Every row comes from one small tree of marks. The marks that hang from a mark follow it in brackets, in alphabetical order. Every link used is in the known rows. Which tree was each row made from?
Known rows
lafusep(gamaze): [-13   8  -1  -2 -16 -13 -31  -3  18  23  -6   6  64 -25  31  21   9   5
 -28 -15   0  -5  12   8   0  -3  -7  31   7  14   8]
vubip(zikipup): [  1   6  11  -7 -34  20 -33  -5 -20   1 -10   7  13 -35  12  29   9   9
  -2 -22  -9   2  27  15  -4   5 -15  32  -7  -4  -6]
noseg(zagun(todag(vubip))): [ -3 -16  -3  14 -17 -22 -61  22 -10  54  -4  -2  22 -24 -10  15 -67  31
 -27 -10   6  -4   0  28   3  -5 -26  28   4  46 -23]
gonak(gidem(lolus)): [ -7   3   4  11   7 -30 -39   2  13 -19 -19  12   9 -17  16  20 -24   2
  32  -2  -5  12  13   7 -14  20 -17  20  -5  -1   8]
gonak(vubip(lafusep(gamaze) zikipup)): [  4   5   1 -30 -20  45 -39 -44   7 -32 -19  15  57 -36  28  38  11  -8
 -15 -22  -1  21  17   4  -8 -10 -42  28  -4   6  25]
noseg(zagun(todag)): [ -4  13   7   9 -28 -23 -58  22   3  51  -8  -6  25 -18 -17  12 -54  30
 -34  -4   3  -8   2  37   6  -7 -33  39   8  46 -19]
kupe(foler(todag) gamaze): [-18  35  17  16 -45  25 -21   2  32  62 -11  14  54 -41  30  21 -26  17
 -20 -11  -7 -36 -26  21  -5 -26   3  69   1 -26  10]
foler(gonak todag zikipup): [-41  29  -8  46 -25  28   6  -5   7  14  -9  -7  11  -9   4  -3  26  33
 -69   0 -12   1  -9 -24 -10 -28  -8  38 -16 -17  -3]
gonak(gidem vubip(lafusep)): [  0 -13   3 -20  -2  23 -37 -38  10 -59 -21  14   9 -20   4  24 -34  -8
  40  -8   9  23  -2  -1 -18 -18 -42  22  -1  13  18]
kupe(foler(todag(vubip(lafusep) zagun) zikipup) gamaze): [-29  10  -9  27 -48  41 -28 -17   3  47 -12  17  52 -50  49  23 -53  25
   8 -21  -2 -27 -29  -6  -3 -49   5  56 -19 -24  30]
kupe(foler(todag(zagun))): [-13  36   8  27 -54  10 -11  14   8  67 -16   2  37 -42  30  15 -51  26
   0  -5  -9 -44  -7  12   0  -6   7  37   2 -10  12]
noseg(zagun(todag(vubip(lafusep)))): [ -5 -12  -5   6 -18 -15 -65   6 -11  54  -8   3  26 -29  -7  24 -57  29
 -26 -18  12   1   8  29   3 -10 -37  28  -2  42  -2]
gidem(gonak kasa lolus): [ -7   4  10  47   4 -55   4  20  25  -6 -14   7  -5 -20  -5  19   4   6
 -48 -10   5  29  14  11  -5  64  -7  12  11  -5  28]
gidem(gonak): [ -9 -12  11  25 -40 -16  17   7  -1   1  -7   5  -3 -24   1  22  -8   8
  -7 -24  -8  22  16   7   4  24 -14  21  11   7   9]
todag(foler vubip(zikipup) zagun(noseg)): [  9  16 -25  15 -28  22   2  16 -80  20  10  -5 -19 -52  24  13 -61  26
  77 -24 -10 -25  33   6   5  38  21   3 -18  21   2]
gidem(gonak(vubip(lafusep(gamaze) zikipup)) kasa lolus): [  5   7   7  14   7 -15 -15 -23  41 -52 -23  21  35 -30  17  38  17 -10
 -47 -19   7  50  17   3  -6  52 -36  13   4  -8  54]
kasa(gidem(gonak(vubip(lafusep zikipup)) lolus)): [ -1  19  -4   7  18  10   4  -8  -2 -28 -22  12  21 -30 -11  34  -6 -24
  -3 -20 -18  53  36   3  -7  66 -33  18  -3  -1  39]
gonak(gidem(kasa lolus) vubip): [  5  -7   5   9  35 -23 -43 -10  41 -59 -22  12   3 -12  -8   9 -39 -10
   1  15  10  23 -14  -3 -26  24 -20  16   7   6   9]
gonak(gidem vubip(lafusep(gamaze) zikipup)): [ 10  -7   4 -38   0  32 -62 -56  21 -66 -23  26  53 -28  29  40 -18 -15
  34 -20   4  31   9  -2 -11 -19 -45  27  -8   0  25]
lafusep(gamaze vubip(zikipup)): [-10   3   1 -21 -18  -4 -49 -42  24  -1  -6  15  89 -32  46  35  15  -1
 -51 -32   3  -3  22  17   2  25  -6  27   9 -13   6]
kupe(foler(gonak) gamaze): [-32  19  15   6 -38  12  -7  -6   1  19  -8   8  47 -25  27  13   1  -7
 -23  -9 -11  -5 -21 -12  -4 -26 -17  68 -10 -15  13]
zagun(noseg todag(foler(zikipup))): [-21  44 -16  24 -26   2   1  20  -9  33  11 -16  -4 -34 -22  -3 -14  43
   6 -19  -2 -15   9  36  13  21 -29  40  -4  51 -10]
todag(foler(gonak(gidem) zikipup)): [-34  32  -8  20  17   6  -6  -9 -14 -40  -7   0 -16  -3  -1  -7  11  11
  15  -4  -5  16  14 -37  -9 -24  -4  25 -23  13  -9]
kasa(gidem(gonak)): [-14   5  -2  18   9 -16   9  18  -7  18  -4   0  19 -24 -22  18 -17 -11
 -10 -22 -11  23  26   4   2  42  -3  26   9   9  14]
zagun(noseg todag(foler)): [ -8  47 -14  16 -24  -6   1  32 -18  50  11 -16  -9 -37 -17   3 -27  35
  20 -21  -2 -22  16  47  15  39 -27  39   5  48  -6]
gonak(vubip(lafusep)): [ -7   1   0 -12 -22  33 -15 -29  -5 -23 -18   2  15 -27   2  21 -11  -3
 -13  -9   3  14   5   6 -12  -6 -36  26   6  17  18]
noseg(zagun(todag(foler vubip))): [ -3  15 -10  17   0 -19 -47  29 -16  63  -3  -6   6 -24 -12   6 -65  37
 -12 -10   7 -13  16  23   5  -3 -10  23   1  56 -24]
zagun(noseg todag(vubip(lafusep))): [ -8 -12 -20  10 -36  -3 -20   3 -27  43   6  -5  14 -50  -2  25 -28  29
   9 -37   8  -3   6  44   9  32 -52  34  -3  33  15]
gidem(kasa lolus): [-10  17   2  28  17 -41 -29  17  16   7 -14   2  12 -22  -1  12   9   7
 -52   2   8   1   8  13 -13  44  -1  22   6   0  19]
noseg(zagun(todag(foler(gonak(vubip) kupe zikipup)))): [-37  35  -6  24  -7  20 -19   9  11 -12  -7 -11   0  -1 -26 -17  -9  29
 -52  15 -13  13 -16 -17   6 -39 -33  33 -16  56 -30]
vubip(lafusep(gamaze)): [-15  11  -6 -12 -14   1 -35 -23   5  13 -12  11  61 -31  36  34  20   4
 -25 -26   9   4  21  11   1  -9 -22  32   0   9  38]

Write each row's tree
[-11  18  -7  18  25  -7  13   1   4 -17 -21   5  22 -23 -15  25 -15 -24
 -13 -13 -12  48  25   0  -8  67 -30  17   6   9  40]
kasa(gidem(gonak(vubip(lafusep)) lolus))
[-21  40  -6  19  -5   8 -24   7   1   1  -8 -14   4  -1 -31 -14 -37  27
 -43  12  -4  10  -3  -6   1 -20 -34  33  -4  58 -25]
noseg(zagun(todag(foler(gonak(vubip) zikipup))))
[-10  10  -2  31 -45   9 -15   9  -3  69 -14   6  34 -48  37  18 -62  30
   5 -11  -6 -41  -7   2  -3  -8   9  28  -2  -9   9]
kupe(foler(todag(vubip zagun)))
[ -2   2   0  -7  12   4 -36 -29  17 -60 -29  17   9 -19  11  25 -29 -11
  33   0   1  34   4   3 -22  13 -46  16  -4   6  26]
gonak(gidem(lolus) vubip(lafusep))
[ -2  15   1 -24 -24  23 -50 -31  -4   2 -14  19  63 -41  40  47  29   1
 -14 -37   3  12  35  15   2  -7 -29  34 -14  -7  34]
vubip(lafusep(gamaze) zikipup)
[-41  21 -18  52 -57  43  13  11   1   2   4  -6   4 -36  13  -6 -11  49
  -8   5 -24 -30 -30  -3   8 -18  15  27 -21  -1   5]
foler(kupe todag(zagun(noseg)) zikipup)
[-18  39   0  18  -9  -8 -39  33   6  42  -4  -5   4 -18 -19   0 -26  36
 -22   1  -5 -13   3  21  14 -19 -14  33  -5  52 -24]
noseg(zagun(todag(foler(kupe))))
[ -3  32 -14  36 -56  14   9  26 -22  53   3 -10   9 -38  12   6 -62  38
  19  -3 -10 -43  -5  26   3  23  11  24   4  -1  16]
foler(todag(zagun(noseg)))
[ -4   0   5  31   5 -21   5 -10  30 -40 -22  11  -1 -22  -6  23   1  -6
 -48 -10  10  46   6   5 -11  54 -34  10  11   3  46]
gidem(gonak(vubip(lafusep)) kasa lolus)
[ -9  11  -4  26  24 -15  19  15  12 -18 -17   1  19 -19 -20  15 -24 -22
 -16  -4 -20  41  18  -2 -10  71 -18  16  12  12  20]
kasa(gidem(gonak(vubip) lolus))
[ -4  46 -20  21 -32   5  19  31 -57  24  10 -17 -19 -36   8  -3 -58  25
  61  -7  -8 -36  22  12  10  36  19  12  -1  33  12]
todag(foler zagun(noseg))
[-25  19  -8  33 -41  19  -2  -7 -22  52 -16   5  31 -38  37  18 -32  21
 -14 -15  -4 -22  -4 -18  -3 -14  -9  29 -19 -22  34]
kupe(foler(gonak todag(vubip(lafusep) zagun)))
[-18  50 -17  24 -19   1  21  27 -57  18  -3 -16 -24 -12  11  -8 -27  10
  34  -4 -11 -15  26 -29   4   9  15  17  -8  16   4]
todag(foler(gonak) zagun)
[ -1  -4  10  39   5 -32  11   2  35 -37 -17   5  -6 -17 -10  13  -8  -5
 -47   1   2  37   0   0 -12  58 -21   9  20   5  24]
gidem(gonak(vubip) kasa lolus)
[ -3  43 -12   7 -24  36  18  10 -53 -19  -9 -11 -24 -17   7  -3 -33   0
  37  -2 -17   0  22 -35  -2   4  -2  17 -12  14  -3]
todag(foler(gonak(vubip(zikipup))) zagun)
[-59  -9 -17  50 -18  52   3  -8  10  -7  -2   9  13 -17  23  -3  36  28
 -57  -4 -22   8 -46 -52  -8 -67   7  48 -37 -34  -6]
foler(gonak kupe(gamaze) todag(vubip) zikipup)
[ 16  -2  11  -1  27  -3 -56 -22  31 -72 -26  20   3 -20   0  20 -29 -10
   9   4   4  28   0   1 -25  23 -26  18  -5  -6   7]
gonak(gidem(kasa lolus) vubip(zikipup))
[  8  -8   9  -1  -7   6 -17 -33  30 -52 -14  19  34 -33   7  36   8  -8
 -43 -27  13  40  10   4  -2  20 -32  19   8  -2  44]
gidem(gonak(vubip(lafusep(gamaze) zikipup)) kasa)
[ -5  23 -13  10   2 -10 -55  13 -24  62  -6  -2   7 -29  -8  16 -56  35
 -10 -18  15  -7  23  25   7  -6 -22  24  -6  52  -4]
noseg(zagun(todag(foler vubip(lafusep))))
[-33  -2  16   7   5  19 -30 -40  40 -66 -13  18  43 -13   6  -1 -22 -14
 -23   7   4  18 -54 -36 -19 -51 -26  62 -13 -10   8]
kupe(foler(gonak(gidem(kasa) vubip) zikipup) gamaze)
[  9   0  14  27  -2 -15   2  -3  28 -51 -20  12  -7 -26  -7  24   2  -6
 -39  -7  -3  44  10   4 -11  62 -27  12   9  -7  22]
gidem(gonak(vubip(zikipup)) kasa lolus)
[ 12   4   7 -11  31   9 -61 -39  24 -76 -31  24   7 -26   4  31 -16 -15
  11  -5  14  36   7   4 -24  21 -41  18 -11 -12  32]
gonak(gidem(kasa lolus) vubip(lafusep zikipup))
[ 12   4   1 -16  41  -2 -73 -44  45 -74 -29  30  48 -26  24  36  -9 -16
  -2  -8  15  35   6   0 -20  16 -40  19  -8  -9  41]
gonak(gidem(kasa lolus) vubip(lafusep(gamaze) zikipup))
[-33  33  12  25 -42  35 -23 -11  41  43 -12  15  57 -39  27  14 -11  27
 -33  -8  -8 -26 -33   8  -6 -46   2  72  -9 -22   6]
kupe(foler(todag zikipup) gamaze)
[-12  19 -11  24   2 -18 -32  29 -26  50  -1 -11   2 -14 -14  -1 -47  31
 -29  -7   1  -3  11   3   4  -4 -17  24  -7  47 -23]
noseg(zagun(todag(foler(gonak) vubip)))
[  2  10 -10   3   0  23 -20   0 -41  17  -4   6 -13 -42  19  22  -7  19
  23 -29  -5  -4  42  -3  -5   7  10  13 -17  11 -11]
todag(foler vubip(zikipup))
[  1 -24  -6  -9 -22  28 -41 -28 -38   1 -13  17  14 -47  27  43   2   9
   5 -39   3  13  33   7  -8  -2 -22  18 -19  -7  16]
todag(vubip(lafusep zikipup))
[-36  41  -7  30  43 -10  -9  17  13 -38  -7  11 -19  -5   9  -6  22  -1
   6   6  -7  13 -13 -38  -7 -10  14  36 -26 -13  11]
todag(foler(gonak(gidem(kasa lolus)) kupe(gamaze)))
[ -4   2   4  19  35 -46 -53   2  28 -26 -18  12   4 -16   2  14 -21   2
   3   2  12  11   3   6 -17  27  -6  21   0  -5  15]
gonak(gidem(kasa lolus))
